Each row comes from the steps of one path. Every step used is in the known rows, and no mark comes twice. Write the path behind each row, first mark first.
Known rows
nimev, refa, sutaf, kezeg, mizol, zenu: [-35.6 -19.0  -5.5   6.1  -8.8   0.6  28.2  11.8 -23.3 -10.1  20.2 -37.8
 -18.5  16.8  -6.1  -1.6 -10.2  62.4   9.1 -56.1 -34.3]
lezu, nimev, refa: [-14.1 -17.5  14.0   1.4   4.3   1.7  15.7  -3.1   7.5   0.5  -2.0  -9.7
   3.1   7.9 -33.6  -3.8  -1.6   2.4 -13.9  16.8  -9.0]
refa, sutaf, kezeg, mizol: [-37.8   5.7  -2.6  16.5  -1.5  -5.0  14.3 -14.8 -31.4  -9.0  10.5 -40.9
 -15.1  -1.8  -1.0   0.0   6.9  37.2  -4.8 -20.2 -23.4]
lezu, nimev, refa, sutaf: [-19.8 -30.9  14.7 -19.7   5.3   7.6   7.7 -15.8  -9.9  -4.3  -1.8 -11.1
  -8.0  22.4 -37.7  -5.5  14.1  29.5 -15.1  18.6 -22.0]
zenu, mizol: [ 16.8  25.3  21.0  10.1   1.0   2.2 -13.8  11.0  -5.1   0.2  -2.4  19.6
  -1.4   8.5   6.1   9.1  -8.0  11.9  -1.2  -4.0  -9.7]
kezeg, sutaf, refa, nimev, lezu, mizol, zenu: [ -2.2 -36.0   1.9  30.7  -1.2   1.8  11.8  -3.4 -10.1  -5.6  26.3 -16.1
   4.7  54.2 -47.4   1.2   7.4  61.5  34.4   3.0 -26.0]
lezu, mizol, kezeg, sutaf, refa: [ -5.6  22.5  11.7  22.0   6.1  -0.9  24.1 -49.3   1.4   8.1  10.8 -32.0
  -4.0  23.5 -22.9   9.5  26.2  11.2 -29.8  29.8 -20.1]
nimev, lezu: [  5.4 -25.1   7.3  11.3  -3.6   3.5 -12.1  12.6  -4.1  -3.6   9.1  -3.4
  17.3   5.9 -10.3  -4.6  -1.6  13.9 -17.9   9.9   4.9]
sutaf, kezeg, mizol, zenu, nimev: [ -1.6   0.4 -12.3  39.9   0.0 -16.6  35.3 -14.9 -30.2  -5.4   1.6 -35.4
  -1.5 -19.3  -4.2  14.9 -36.0  27.8 -12.4 -51.7 -12.6]
kezeg, sutaf, refa, nimev: [-17.8 -24.1  -4.8  -9.4   3.5  16.5   1.9 -33.7  -6.0  -2.3   5.3 -25.0
  -4.2  44.1 -30.2   0.8  29.8  24.4  50.2  21.6 -17.4]
lezu, nimev, refa, sutaf, kezeg: [-40.1 -24.4   2.9  14.8   6.5   5.6  16.9  -6.3 -24.1  -6.1   1.7 -21.1
 -13.2  14.8 -49.4  -4.9  13.8  36.1  -0.2   3.0 -25.7]
refa, nimev, lezu, mizol: [ -2.6   7.7  25.3  22.1  -5.5  -7.0  -7.5  31.6   0.2  -0.4  19.4  16.2
   7.5  22.8 -31.7 -12.2  -1.6  31.1   5.2  10.2  -9.5]
kezeg, mizol, zenu, nimev: [ 17.4  -1.2   0.3   2.0  -1.4 -14.4  26.1 -27.4 -13.5  -2.0  -2.0 -23.9
   2.7 -12.3   5.0  14.8 -35.9  20.8 -27.4 -36.2  -7.9]
sutaf, kezeg: [-19.5   3.9 -12.6  32.8   1.3  -2.4   9.2  11.0 -15.9  -3.0   2.7  -8.8
  -5.7  -8.6  -9.6   0.4   1.0   6.8  14.5 -14.5  -3.6]
mizol, zenu, nimev, lezu: [ 34.9 -44.2  -1.8   8.4  -1.5  -1.8   0.9  -4.3 -17.3  -4.6  -0.5   1.3
  19.2   4.3 -16.0  10.2 -28.9  28.2 -24.7 -18.8   3.6]
refa, nimev, lezu, mizol, kezeg, sutaf: [  4.5   6.5  27.5  14.6  -9.2  -5.4   2.2  -4.8   3.7   7.3  26.0 -24.6
  10.1  28.9 -23.6  -7.7  17.6  20.3 -16.7  34.6 -10.5]
lezu, mizol: [ -3.0  27.3  13.5  31.0   1.9 -16.9   8.8   8.8   6.0   0.8   7.6  13.7
  -4.4  -2.3 -16.8  -2.0  -1.9   3.4 -13.8   4.8 -10.3]
refa, sutaf, kezeg, mizol, zenu, nimev, lezu: [ -2.9 -39.8  -4.3  24.4  -3.2  -7.0  15.3 -16.3 -48.1 -14.2  10.9 -39.9
   3.9   0.7 -20.3   9.7 -22.2  68.4 -32.9 -38.5 -19.9]
lezu, nimev, refa, sutaf, kezeg, mizol: [-49.9 -14.2  12.4  18.6   2.7  -4.3  28.9 -17.5 -25.3  -7.8   8.8 -50.7
 -12.3   5.6 -35.5  -5.6   4.9  42.5 -20.4  -3.6 -32.1]
refa, nimev: [ -5.1   8.0   4.5 -18.6  -2.8   7.4  -4.7  11.0  -4.7   1.8   3.1   5.6
  -3.5  18.4  -7.2  -6.3   2.7  11.7  35.1  -1.7  -3.5]

Write each row's path
[-13.8 -28.8 -10.3   9.0   6.8   9.0   5.9 -44.1  -2.9  -3.8   1.8 -32.8
   0.6  27.0 -22.7   7.3  26.3  10.4  15.7  24.7 -14.0]	kezeg, sutaf, refa
[-16.5 -24.0  14.9  32.7   1.4   2.4  -1.0 -11.6  -1.3  -4.4  21.7 -14.0
   8.6  47.9 -53.8  -5.8  24.2  44.1  19.6  34.7 -23.2]	kezeg, sutaf, refa, nimev, lezu, mizol
[ 11.8  19.5  19.3   2.7   6.1  18.8   1.7 -46.6  -9.9   6.2   1.1 -30.4
  -0.6  33.9   0.8  20.3  21.2  16.5 -14.9  24.4 -19.4]	zenu, mizol, kezeg, sutaf, refa
[-12.8 -22.5   7.6  -5.1   1.8  26.4 -12.2   0.4 -15.8  -4.2  10.0  -6.0
  10.7  42.1 -30.8  -4.3  10.5  43.0  25.5   7.3  -7.3]	sutaf, refa, nimev, lezu
[ -9.6 -37.8  -7.6  -0.5  -1.1   4.0  16.2  -3.9 -30.3  -9.0  -0.4  -7.6
 -13.8  17.2 -33.7   5.2 -10.2  53.6   4.0 -46.7 -26.2]	mizol, zenu, nimev, refa, sutaf, kezeg
[ -9.0 -10.7 -12.4  14.4   0.4 -10.7  27.0 -30.9 -44.1 -10.4   1.4 -35.4
 -12.6  -5.3  -7.9  14.3 -20.4  54.1 -14.7 -46.3 -24.1]	refa, sutaf, kezeg, mizol, zenu, nimev
[  5.7  51.6  19.7  11.6  -0.6 -10.3  17.7  -4.8   4.5  12.4   8.8  -3.1
  -4.9  -2.9   0.0   2.7  -0.9  -1.7 -45.1   7.8  -6.9]	lezu, mizol, kezeg
[-38.2 -23.4  -1.9  17.7   0.2  -3.2  43.8  -9.1 -30.8  -8.8  13.8 -49.7
 -15.1   7.8 -26.6   2.0 -12.5  58.2  -5.5 -33.1 -36.0]	lezu, nimev, refa, sutaf, kezeg, mizol, zenu
[ 27.9  -5.9  26.0  33.5  -2.1 -17.6   7.1 -39.9   1.5   5.6   9.2 -25.9
  19.6   4.0 -34.0   6.6   4.9   3.8 -73.8  39.5  -6.5]	zenu, nimev, lezu, mizol, kezeg, sutaf
[  0.5   3.5  -4.3   2.4  -6.0  -9.2  25.4  -0.8  -6.4  -1.9  12.2 -28.5
  -2.4  -5.2  22.2   7.9 -27.8  24.9  -5.2 -35.9  -9.6]	kezeg, mizol, zenu
[-10.9   3.5   1.7 -25.7   1.7  23.1  10.2 -47.0 -11.2   8.3   6.9 -45.1
  -4.3  43.1  -9.0   4.1  31.1  20.1  19.3  24.5 -12.5]	mizol, kezeg, sutaf, refa, nimev
[-19.8 -23.8  14.3 -32.1  -4.3  11.5  -6.6   1.7  -0.9  -6.0   4.9  -0.2
 -12.1  28.3 -18.0  -8.5  15.4  32.4  -1.1  -2.2 -21.5]	nimev, refa, sutaf
[ 17.5 -29.2   2.1 -11.0  -2.7   0.8  14.0   0.6   2.5  -0.4  -4.1   4.5
   0.8  12.4 -21.6   7.4 -25.9  19.2  -7.9 -33.7 -10.8]	mizol, zenu, nimev, refa
[ 30.4 -15.1 -10.0  -1.2   2.3  -4.8  12.8 -14.5 -15.2  -1.2  -9.1   5.6
   2.4  -4.4  -4.6  14.4 -27.7  16.3 -10.7 -25.8  -0.6]	mizol, zenu, nimev
[ 20.5  -5.1  23.2  40.8   2.1 -18.7  -3.6  -1.9  -1.9  -1.7   3.6  16.2
  18.2  -3.6 -44.5   1.2 -13.2  12.9 -54.2  13.3  -5.4]	zenu, nimev, lezu, mizol
[ 11.9   2.3  31.2  -5.6  -0.9  29.2 -16.5 -24.6 -17.5   4.1  13.1 -29.9
  12.2  58.8 -14.7  10.1  20.1  40.2   3.4  30.4 -17.1]	zenu, mizol, kezeg, sutaf, refa, nimev, lezu
[-14.2 -10.7  -1.7  28.9  -4.8 -10.5  36.1  -0.8 -14.4  -4.8   6.6 -31.2
  -1.7  -3.7 -19.1   7.7 -35.4  32.7 -10.8 -57.3 -20.4]	sutaf, kezeg, mizol, zenu, nimev, refa
[-40.0 -20.5   1.2   2.1  -3.1   9.4   2.4  11.4 -16.9  -8.0   8.8  -9.9
 -16.5  20.3 -26.0  -8.8  16.2  39.1  15.1 -19.7 -25.7]	nimev, refa, sutaf, kezeg
[  8.6   0.5   1.3  -7.8  -4.0   0.0  10.4 -38.1   2.7   7.7   6.3 -42.0
   2.3   6.2   8.0   5.1  20.4  -9.2 -20.6  25.6  -1.0]	mizol, kezeg, sutaf
[-12.4  27.2  15.1   5.1   3.3   6.1  19.4 -40.2  -1.6   9.8  14.6 -29.3
  -8.9  40.8 -27.8   4.1  28.4  23.1   6.5  29.5 -23.9]	lezu, mizol, kezeg, sutaf, refa, nimev
[ -2.5  -4.9  18.2  36.2   2.7   2.5  13.4 -39.1  -1.8   4.9  20.8 -38.5
  13.9  30.1 -32.7   4.9  24.2  23.8 -46.8  41.1 -16.4]	nimev, lezu, mizol, kezeg, sutaf, refa
[ 23.4 -26.3   4.8  15.0  -5.3 -10.6  13.3 -14.3 -16.3  -5.8   8.1 -27.1
  19.9  -5.8  -4.4  10.7 -38.7  34.0 -41.6 -28.4  -3.6]	kezeg, mizol, zenu, nimev, lezu
